What can hang from each mark
J_536: J_215 J_294 J_420 J_574
J_574: J_536 J_898
J_898: J_215 J_294 J_574
J_294: J_536 J_898
J_420: J_536
J_821: J_338 J_898
J_215: J_898
J_338: J_821

Each row was made from one small tree. The marks that hang from a mark follow it in brackets, in the order of their numbers. Every link used is in the known rows. Write each row's tree.
Known rows
J_821(J_898): [ -4 -17  -7  35   8 -10  -6   8   9 -33  -4 -15 -26 -24 -10  11  -5  -5
  12  -2   6  16 -18  18  -2 -18]
J_215(J_898(J_294(J_536(J_574)))): [-49 -53  18 -47  15 -26  62   7  13 -59 -37  11 -28 -38  -2  73  -5 -12
  10 -10  12 -16   8  52  92 -20]
J_420(J_536(J_294)): [-10 -35  10 -52  -1 -22  13  -4   5   1 -17   2   1  -1  -6  15   0  -3
  26  -7 -25  -9 -16  17  45   7]
J_821(J_898(J_574(J_536))): [-35 -13 -14  -7  21 -62   3  19  53  32 -25 -13 -16 -10   3  16   5 -10
  31   4   6  -9  15  19  36 -17]
J_215(J_898(J_294)): [-13 -34   1 -24   9  -6  42  10  -2 -59 -15   0 -35 -31  -1  39  -3  17
  -8 -15  23  31  -9  23  55 -16]
J_338(J_821(J_898(J_294 J_574))): [-19  -6 -23 -31  34  31  59  14  27   5 -28 -10 -37  25  -5  22 -12 -19
   2  20  -1  12 -14  50  16 -26]
J_338(J_821(J_898(J_574(J_536)))): [-20   1 -19 -19  22 -29  11  14  53  74 -30   1 -11  18  -3 -10  -4 -17
  41  13  -4  -9   0  30   7   0]
J_420(J_536(J_215)): [-47  -9  24 -32  -7 -63  19  -8  40  -6 -17  17  18 -11  -5   6  12 -23
   9  -9  -6 -40  16  -6  33  -2]
J_536(J_294 J_420 J_574(J_898(J_215))): [-20 -26  88 -21  22   1  53 -14 -28 -66 -33 -10 -47   1 -52 101 -17 -27
 -15   3 -21   3 -40  22  40  10]
J_338(J_821(J_898)): [ 10  -3 -14  24  11  23   6   4   6  13 -10  -2 -19   3 -15 -16 -13 -14
  22   6  -7  17 -31  27 -31  -4]
J_821(J_898(J_574(J_536(J_294)))): [-19 -29  11 -39  24 -38  22  12  39   3 -36 -24 -19  -2  -8  45  -8  -2
  32   5  -5  -2  -6  34  59 -24]
J_338(J_821(J_898(J_215 J_574))): [ 18  23   5 -12  29   6  56  13  21   3 -30  -3 -24  30 -15  31  -4 -29
 -11  15   0   6 -11  29  -2 -31]
J_215(J_898(J_294 J_574(J_536(J_420)))): [-86 -48  19 -39  19 -64  65  15  39   7 -44  -3 -36 -10  -4  47  16   2
  28 -22  11  26   7  30  63  -2]
J_574(J_536(J_215 J_420)): [-94 -16  58  -4  -5 -61  20 -12  38   6 -31   6  18  -6 -14   4  12 -24
  26 -24  -1 -23  -3 -22  -4  -1]
J_420(J_536(J_215 J_294)): [-32 -24  47 -65  -3 -41  39 -16  27 -34 -29   7  16  -4 -15  31   0 -16
  11  -8 -19 -30  -6   7  52 -12]
J_574(J_536(J_215(J_898))): [-38 -20  42 -25  -5 -88  23   0  43 -27 -29  17   6 -42 -10  24   5   6
  16 -25  28  -8  17  -5  53  -6]
J_821(J_338 J_898): [ -8  -3  -1  26  17  -2  25  10  -3  -5 -13  -8  -8 -51 -21  30   0  -4
  -3   4  -1   5  -4  27 -10 -36]
J_821(J_898(J_215 J_294)): [ -24  -19   10   -7   23   19   42   16    0 -103  -26  -24  -41  -30
   -6   55   -8  -24  -32   -6   27    9  -38    3   30  -65]
J_821(J_338): [ -2  15   6 -10   9   4  30   1 -11  26  -8   7  17 -27 -13  19   5   1
 -16   5  -6 -11  13   9 -13 -16]
J_536(J_215 J_294 J_420 J_574): [-63 -15 112 -29   9   6  85 -32   4 -28 -42  -4  -4  27 -48  70 -13 -30
  -5   1 -39 -18 -16  22  18   1]
J_294(J_536(J_420) J_898(J_215)): [-24 -58  13  25  11 -50   7   6   9 -33 -27  -5 -19 -51 -11  75  17 -19
  19 -28  14  -3 -18  -8  22 -50]
J_420(J_536(J_215(J_898) J_294 J_574)): [-33 -37  83 -70   4 -65  76 -17  33 -35 -44  18 -16 -15 -36  81  -7 -12
   9  -9 -21 -20   4  39  98   9]
J_821(J_338 J_898(J_215 J_294 J_574)): [-27  10  14 -40  45   8 100  23  11 -48 -42 -19 -26 -29 -15  94   4 -25
 -52  12  17  -9   5  34  44 -86]
J_215(J_898(J_574(J_536(J_294)))): [  1 -29  21 -68  15 -63  47   9  29   4 -37  -1 -14  -4  -7  55   0  22
  27  -9   4  18  13  37  88  -3]

Write each row's tree
[-42 -24  42 -28  12 -61  17  -9  28 -63 -26  17  -5 -38 -21  71  -9 -31
   4   8   7 -61  21  30  69   2]  J_294(J_536(J_215 J_574(J_898)))
[-10  -5   4 -20  25  48  54  12  -5 -61 -30 -10 -35  -4 -12  30 -17 -31
 -21   1  15   9 -52  13   1 -50]  J_338(J_821(J_898(J_215 J_294)))
[-79 -34  38 -70  18 -52  34  -5  44 -43 -30  16 -30 -31 -22  70  -9 -36
 -11  11  -4 -63   6  20  95  12]  J_420(J_536(J_215 J_574(J_898(J_294))))
[-20 -32  64 -59  -1 -67  44  -7  27 -57 -40   5   5 -33 -20  55  -8  13
  18 -26  16   2  -4   8  72 -16]  J_574(J_536(J_215(J_898) J_294))
[ -8   8   0 -41  39  31  82  18  23 -32 -39 -11 -38  24  -8  50  -9 -33
 -26  15  11   4 -24  33  23 -51]  J_338(J_821(J_898(J_215 J_294 J_574)))
[-81 -36  46   6  -5 -51  40 -14  21 -54 -32   8  21 -17 -11  21  15 -33
  27 -26  -3 -22   3   9   1 -22]  J_294(J_536(J_215 J_420))
[-54  15  31 -55  11 -73  34   1  68  29 -33   7  23  13   2  22  11 -17
   3   5   9 -47  41  -6  46 -11]  J_898(J_574(J_536(J_215)))
[-79 -44  29 -31  19 -42   9  10   3 -60 -33  -8 -37 -39 -13  53   3 -24
   2 -21  25  -6 -34 -16  40  -9]  J_574(J_536(J_420) J_898(J_215 J_294))
[-109  -52   58  -30    3  -69   62   -2   35  -54  -46    4  -17  -40
  -17   43    8   -8   17  -39   23    8  -13    2   46  -16]  J_574(J_536(J_215(J_898(J_294)) J_420))
[-80  -1  89   3   5 -15  64 -24  22  -2 -29   5  -4  20 -37  46  -1 -38
  -7   1 -26 -26   3   7  -3   9]  J_536(J_215 J_420 J_574)
[-109  -48   42  -31   12  -60   18   -2   30  -54  -35   -3  -20  -42
  -19   43    1  -21   13  -18   19  -21  -17  -10   40    2]  J_574(J_536(J_215 J_420) J_898(J_294))
[-20 -40  60 -19  23 -37  65 -13  35  -2 -39 -16 -24   2 -40 105   4   2
   0   1 -17   9   1  18  48 -33]  J_536(J_215 J_294(J_898(J_574)) J_420)
[-37 -32 -36 -41  32   3  57  18  33 -19 -39  -4 -21   4   8  27  -4 -28
  30  11   3  -9  -8  65  38 -42]  J_338(J_821(J_898(J_294(J_536) J_574)))
[ -7  11  -7   4  31 -22  52  15  22  22 -22 -10 -11 -24 -18  51   7  -4
 -11  18  -6   2  24  46  11 -40]  J_821(J_338 J_898(J_574))
[ -5 -41  26 -68  20 -73  41  -3  64  23 -36   0 -11 -13 -20  93   6   1
   9   5 -15 -30  21  17  96 -31]  J_420(J_536(J_215 J_294(J_898(J_574))))
[-82  -3  28 -87  20 -47  61   5  65  -2 -43  -1  10   6   9  40   5 -21
 -12   4  18 -52  29  -2  70 -34]  J_898(J_294 J_574(J_536(J_215)))
[-27  -6  18 -16  31  25  70  18 -11 -79 -33 -16 -23 -57 -19  76  -2 -23
 -47  -1  21  -4 -24  14  20 -83]  J_821(J_338 J_898(J_215 J_294))
[-51 -61  62 -20   8 -55  11 -13  35   1 -40 -12  -7 -35 -35  75  -1   0
  31 -23  -4  -9 -23 -18  36 -28]  J_574(J_536(J_215 J_294(J_898) J_420))
[-94 -34  75 -23  21 -19  60 -15  15 -66 -34  -1 -43 -14 -41  81 -11 -34
 -19   5  -6 -26 -12  20  46   7]  J_536(J_215 J_420 J_574(J_898(J_294)))
[ -46  -30    4  -28   29   -4   67   21   -6 -106  -45   -9   -7  -78
   -7   82    4  -34  -20  -12   28  -24  -16   29   41  -99]  J_821(J_338 J_898(J_215 J_294(J_536)))
[-21  -2  74 -18   5 -45  64 -12  28 -35 -27  18 -16 -14 -31  63  -8  -8
 -19  -2   4 -11  20  25  55   1]  J_536(J_215(J_898) J_574)
[-51 -18  44 -38   9 -79  12 -10  44  -9 -20  22 -17 -24 -29  50  -3 -31
   4  11 -12 -60  18  16  71  34]  J_420(J_536(J_215 J_574(J_898)))
[  1 -36  21 -18  20 -35  10   6  20 -12 -30   3 -19 -42 -11 104  -1 -25
  -5   0  11 -48   5   3  69 -48]  J_294(J_536(J_574) J_898(J_215))
[-31 -29  84 -32  13 -53 113 -14  19 -56 -47  -2 -21  12 -38  83   5   6
   2 -15 -11  40   6  48  54 -11]  J_536(J_215(J_898(J_574)) J_294 J_420)
[-12 -21  -2 -47  22 -24  72  15  21 -30 -25  -2 -38  -2   2  53   4  14
 -14  -1  18  28  19  43  77 -19]  J_215(J_898(J_294 J_574))
[ 20  11   8  13  16  23  28   7  -1 -27 -20  -2 -22   3 -18  10 -13 -28
  -5   2   6  12 -39  10 -25 -27]  J_338(J_821(J_898(J_215)))
[-48 -17  76 -78   5 -30  59 -22  34  -5 -38  11   7   9 -29  60  -9 -32
   3   7 -36 -54   2  19  70   3]  J_420(J_536(J_215 J_294 J_574))
[  -7  -16    8  -37   22   -1   15   12  -15 -100  -14   -8  -40  -35
   -7   64   -8  -12  -40    0   34   -2  -24   -5   52  -25]  J_574(J_898(J_215 J_294))
[ 22 -35  42 -26  11 -17  20 -12  16 -38 -23 -10 -12 -31 -28  86 -13  14
 -12  -1   2  -9 -12  -4  51 -46]  J_536(J_215 J_294(J_898))
[-53 -51  24   0  17 -86  42  -2  59   1 -39   0  -5 -27 -16  87  22 -16
  26 -11   2 -23  28  19  47 -43]  J_294(J_536(J_215 J_420) J_898(J_574))
[-65 -47  69 -31   6 -66  14 -15  15 -55 -37  -5  -9 -29 -37  52  -6 -10
  28 -18  -3  -7 -26   1  37  12]  J_574(J_536(J_215 J_294 J_420) J_898)
